In the rows, 128 means zero.
Known rows, with every step that occurs
fadug > tizovum > roku > tubuf: [174 114 151 168 123 170 156 155 118  84 126 139 105 126 132 153 131 103
 100 162]
tubuf > fadug > besug > sisuk > tizovum > roku: [222 133 142 167 145 144 123 165 151  97 120 108 158 135 159 137 129 102
 113 168]
roku > besug: [151 113 128 139 118 139 123 153 123  82 127 139 134 136 107 184 125 103
 117 153]
tizovum > roku > besug > sisuk: [191 122 121 150 141 146 134 159 133  82 112 145 133 143 100 150 150  97
 113 147]
besug > sisuk > tizovum > roku > tubuf: [239 122 143 157 137 149 153 164 131  94 113 146 118 134 101 143 151  97
  94 155]
nadogu > tizovum > roku: [199 113 149 164 128 172 126 150 122  89 125 142 144 139  89 137 126 106
 100 157]
tubuf > fadug > tizovum > roku > besug: [173 113 146 160 127 165 122 152 141  86 135 135 132 133 163 166 113 101
 116 157]
tubuf > fadug > tizovum > sisuk: [156 119 163 168 130 157 104 136 137  95 116 124 138 102 178 172 126 106
 102 162]
fadug > tubuf: [136 118 135 147 122 143 130 158 118  80 123 111 148 126 142 163 122 107
 105 171]
tizovum > nadogu: [156  82 132 159 120 162 114 143 124  82 125 130 141 121 109 169 123 108
 121 158]
roku > tubuf: [165 113 133 149 117 141 134 153 121  85 125 142 114 133 103 175 128 105
 100 161]
nadogu > tizovum > roku > tubuf > fadug > besug > sisuk: [234 126 142 175 154 150 137 179 147  97 121 133 130 171 127 141 138  96
 114 168]
roku > tubuf > fadug > tizovum: [168 111 153 160 124 146 125 149 138  92 134 132 114 134 163 186 112 106
 100 167]
sisuk > tizovum > roku > tubuf > fadug: [232 115 149 159 121 155 128 155 140  97 135 141 124 123 127 153 111 100
  97 159]
tubuf > fadug > besug: [149 125 132 159 128 136 103 155 140  87 131 103 153 135 161 167 105 109
 118 174]
tubuf > fadug > tizovum > roku > besug > sisuk: [194 119 141 160 147 150 124 157 151  90 120 135 132 144 162 160 136  98
 112 153]
tubuf > fadug: [165 116 134 150 124 135  93 140 142  89 130 121 148 124 138 169 103 112
 100 162]
roku > tubuf > fadug > besug > sisuk > tizovum: [217 130 141 158 141 122 133 174 149 101 122 120 132 152 156 174 133  98
 114 173]
besug > sisuk > tizovum > roku > tubuf > fadug: [252 122 143 158 140 142 131 160 150 100 121 143 124 134 127 147 133  98
  94 157]
sisuk > tizovum > roku: [204 117 149 157 118 164 131 147 122  89 126 132 143 112 112 139 123 106
  98 158]

Rows
[204 114 143 148 116 161 139 158 122  86 131 146 136 126 107 158 127  98
 114 150] -> sisuk > tizovum > roku > besug
[203 119 138 140 135 129 133 160 132  93 115 142 139 144 113 183 148  99
 111 151] -> roku > besug > sisuk > tizovum
[152 115 152 160 127 146 106 139 141  91 132 118 141 126 174 177 106 112
 101 166] -> tubuf > fadug > tizovum
[199 116 133 161 124 154 122 153 140  89 132 140 118 128 122 150 111 102
  97 159] -> tizovum > roku > tubuf > fadug
[219 118 138 156 145 156 138 166 131  90 113 156 136 163  81 150 153  96
 111 147] -> nadogu > tizovum > roku > besug > sisuk
[217 125 146 167 123 154 139 173 139  94 137 123 129 133 151 150 112  97
 116 171] -> sisuk > tizovum > roku > tubuf > fadug > besug
[202 121 144 147 137 131 125 150 132  95 112 128 147 130 117 163 144 107
  96 158] -> besug > sisuk > tizovum
[223 131 141 166 140 150 164 180 129  91 116 127 124 143 124 141 153  93
 113 167] -> fadug > besug > sisuk > tizovum > roku > tubuf
[159 112 146 159 122 169 144 155 122  81 128 141 126 131 137 162 130 101
 117 154] -> fadug > tizovum > roku > besug
[183 117 161 163 130 163 115 143 118  94 110 147 142 121  98 161 144 103
 103 155] -> nadogu > tizovum > sisuk
[208 133 142 166 140 150 145 168 131  91 112 114 150 133 133 132 148 102
 114 165] -> fadug > besug > sisuk > tizovum > roku
[189  81 149 158 117 164 121 146 125  91 127 132 146 116 115 173 122 105
 119 158] -> sisuk > tizovum > nadogu
[229 110 151 165 131 162 124 158 138  96 135 152 123 148 104 150 113 100
  99 159] -> nadogu > tizovum > roku > tubuf > fadug
